What can hang from each mark:
K_525: K_865
K_181: K_223 K_304
K_802: K_181
K_814: K_504
K_304: K_298 K_814
K_298: K_304
K_865: K_223 K_525
K_223: K_181 K_865
K_504: K_814

Known rows, with every way that one mark hangs from another:
K_223{K_181{K_304{K_814}} K_865{K_525}}: -61, -2, 10, -3, -7, -12, -5, 10, 10, 31, 21, 2, 9, 5, 23, 8, 2, -32, -5, 60
K_802{K_181{K_223{K_865{K_525}} K_304{K_298}}}: -46, 6, 1, -11, -15, -28, -7, 1, 3, 29, 21, 10, -21, 5, -5, 9, -5, -20, 17, 74
K_525{K_865{K_223{K_181{K_304{K_298 K_814}}}}}: -20, 10, 20, -10, -20, -6, -24, 2, -40, 21, 7, 0, 4, 0, 13, 11, -10, -40, 3, 35
K_504{K_814}: -11, -1, 24, -5, 10, -2, -12, 20, -11, 27, 14, 29, 10, 5, -2, 1, -12, 4, 14, 25
K_181{K_223{K_865} K_304{K_298}}: -35, -1, 14, -4, -20, -28, -22, 14, -10, 44, 10, 14, -5, 9, -8, -4, 19, -24, 26, 64
K_181{K_223 K_304}: -16, -2, 28, -10, -28, -16, -27, 11, -14, 41, -1, 41, -12, 1, -4, -5, 10, -20, 23, 53
K_298{K_304{K_814}}: -8, -18, 1, 2, 5, 10, -9, 16, -10, 5, 31, 13, -5, 5, 27, -8, -17, -17, 11, 12
K_802{K_181{K_223{K_865}}}: -30, -8, 5, -12, 0, -19, 13, 2, 16, 27, 23, 12, -3, -6, 10, 11, -11, -17, 9, 62
K_223{K_181{K_304} K_865{K_525}}: -68, 5, 8, -10, -5, -13, -1, 14, 11, 32, 21, 8, 8, -3, 16, 15, 6, -30, 1, 56
K_525{K_865{K_223{K_181{K_304}}}}: -24, 14, 25, -22, -17, -4, -17, 1, -34, 21, 1, 13, 7, -8, 11, 19, -11, -40, 3, 30
K_802{K_181{K_223{K_865} K_304{K_298 K_814{K_504}}}}: -27, 1, -5, -8, -18, -26, -12, 1, 0, 34, 24, 1, -16, 20, 3, 6, -8, -18, 18, 73
K_802{K_181}: -19, -11, -8, -14, 8, -4, 12, 3, 9, 23, 19, 13, -5, -5, 11, 13, -13, -4, 11, 48
K_525{K_865}: -14, -18, 15, -20, -5, 13, -9, -1, -22, 17, -1, 21, 11, -10, 4, 8, -1, -20, 0, 27
K_865{K_223{K_181{K_304}} K_525}: -49, 27, 29, -11, -22, -23, -6, 9, -40, 11, 26, 18, -12, 1, 12, 11, -14, -33, 14, 40
K_865{K_223{K_181} K_525}: -45, 19, 27, -8, -13, -20, 4, 9, -39, 6, 34, 11, -5, -5, 17, 8, -18, -33, 11, 35
K_181{K_223 K_304{K_298}}: -16, -2, 15, 0, -27, -20, -31, 14, -24, 42, 8, 24, -16, 8, -11, -9, 18, -19, 33, 58
K_304{K_298 K_814{K_504}}: 9, -27, -18, 10, -4, 1, -11, 10, -42, 30, 41, -16, 4, 37, 10, -16, 1, 0, 26, 40
K_865{K_223{K_181{K_304{K_814{K_504}}}} K_525}: -42, 26, 26, -13, -27, -21, -10, 6, -47, 11, 32, 15, -13, 13, 14, 10, -20, -32, 15, 40

Rows:
-58, 2, -3, -2, -10, -16, -8, 13, -5, 35, 34, -10, 6, 20, 16, 7, 5, -30, 8, 61 -> K_223{K_181{K_304{K_298 K_814{K_504}}} K_865{K_525}}
-38, -7, 20, 7, -29, -27, -28, 4, -20, 33, 19, 9, -14, 22, -2, -15, 13, -26, 14, 75 -> K_181{K_223{K_865{K_525}} K_304{K_298 K_814}}
-38, -16, 28, -7, -9, -18, 6, 7, -7, 23, 23, 24, 6, -5, 4, -6, 3, -25, 8, 52 -> K_181{K_223{K_865{K_525}}}
-60, -1, 1, 5, -7, -16, -9, 12, 3, 34, 30, -12, 6, 10, 19, 4, 7, -32, 2, 65 -> K_223{K_181{K_304{K_298 K_814}} K_865{K_525}}
-35, -3, 24, -14, -35, -23, -24, 1, -20, 30, 15, 29, -13, 27, -1, -7, 2, -26, 13, 66 -> K_181{K_223{K_865{K_525}} K_304{K_814{K_504}}}
-16, -6, -2, 11, -9, -3, -22, 20, -7, 46, 19, -3, 4, 6, 22, -2, 9, -22, 16, 52 -> K_223{K_181{K_304{K_298 K_814}}}
-21, 8, 24, -18, -13, -2, -9, 3, -33, 17, 6, 8, 13, -10, 14, 17, -12, -38, 1, 26 -> K_525{K_865{K_223{K_181}}}
-39, 1, 2, -3, -19, -28, -12, -1, 2, 26, 23, 5, -21, 13, 3, 2, -6, -20, 11, 78 -> K_802{K_181{K_223{K_865{K_525}} K_304{K_298 K_814}}}
-22, -5, 10, -2, -29, -26, -28, 8, -22, 43, 20, 5, -7, 33, -2, -11, 10, -23, 25, 66 -> K_181{K_223{K_865} K_304{K_298 K_814{K_504}}}
-25, 23, 16, -3, -11, -22, -10, 18, -29, 32, 19, 1, 2, 1, 18, 11, -7, -31, 24, 34 -> K_865{K_223{K_181{K_304{K_298}}}}
-16, -7, 5, 3, -10, 0, -19, 18, 0, 44, 12, 10, 5, 2, 26, 2, 4, -22, 9, 48 -> K_223{K_181{K_304{K_814}}}
-41, -1, -9, 0, -3, -14, -9, 18, 6, 50, 27, -18, 18, 17, 22, 9, 7, -29, 12, 56 -> K_223{K_181{K_304{K_298 K_814{K_504}}} K_865}
-36, -2, 26, -14, -20, -24, -18, 10, 0, 41, 0, 33, -3, 3, -3, 1, 12, -25, 16, 58 -> K_181{K_223{K_865} K_304}
-20, 17, 23, -3, -13, -19, -11, 14, -26, 30, 15, 5, 4, 3, 26, 8, -13, -32, 14, 36 -> K_865{K_223{K_181{K_304{K_814}}}}
-44, 23, 31, -7, -24, -22, -10, 6, -42, 9, 26, 12, -13, 5, 17, 6, -17, -34, 10, 42 -> K_865{K_223{K_181{K_304{K_814}}} K_525}
-26, 2, -15, -12, -4, -11, -8, 5, 0, 30, 14, 8, -19, 4, -1, 13, -4, -4, 21, 58 -> K_802{K_181{K_304{K_298}}}
-19, 18, 16, 3, -13, -21, -13, 16, -30, 31, 20, -4, 2, 5, 22, 6, -9, -30, 19, 37 -> K_865{K_223{K_181{K_304{K_298 K_814}}}}
-67, 6, 0, -4, -3, -17, -4, 16, 5, 35, 28, -5, 7, 3, 10, 12, 10, -31, 9, 60 -> K_223{K_181{K_304{K_298}} K_865{K_525}}
-49, 27, 23, -6, -22, -25, -9, 11, -45, 11, 30, 9, -13, 4, 9, 9, -11, -33, 19, 42 -> K_865{K_223{K_181{K_304{K_298}}} K_525}
-47, 1, 31, -15, -26, -24, -18, 6, -8, 31, 6, 36, -12, 5, -7, -1, 10, -26, 14, 63 -> K_181{K_223{K_865{K_525}} K_304}
-50, 1, 2, -9, 3, -12, -2, 18, 22, 47, 12, 2, 21, -4, 22, 17, 8, -30, 4, 50 -> K_223{K_181{K_304} K_865}
-2, -6, 11, 1, -37, -18, -37, 10, -36, 42, 17, 15, -16, 31, -5, -15, 10, -18, 32, 62 -> K_181{K_223 K_304{K_298 K_814{K_504}}}
-19, 9, 26, -15, -20, -3, -21, 0, -33, 20, 2, 9, 6, -4, 16, 13, -12, -40, -1, 33 -> K_525{K_865{K_223{K_181{K_304{K_814}}}}}
-25, 15, 20, -14, -18, -6, -19, 5, -39, 22, 4, 4, 5, -4, 8, 16, -7, -40, 9, 32 -> K_525{K_865{K_223{K_181{K_304{K_298}}}}}
-13, -4, 2, -4, -12, 0, -19, 18, -6, 45, 16, 10, 5, 10, 23, 4, 0, -22, 15, 46 -> K_223{K_181{K_304{K_814{K_504}}}}
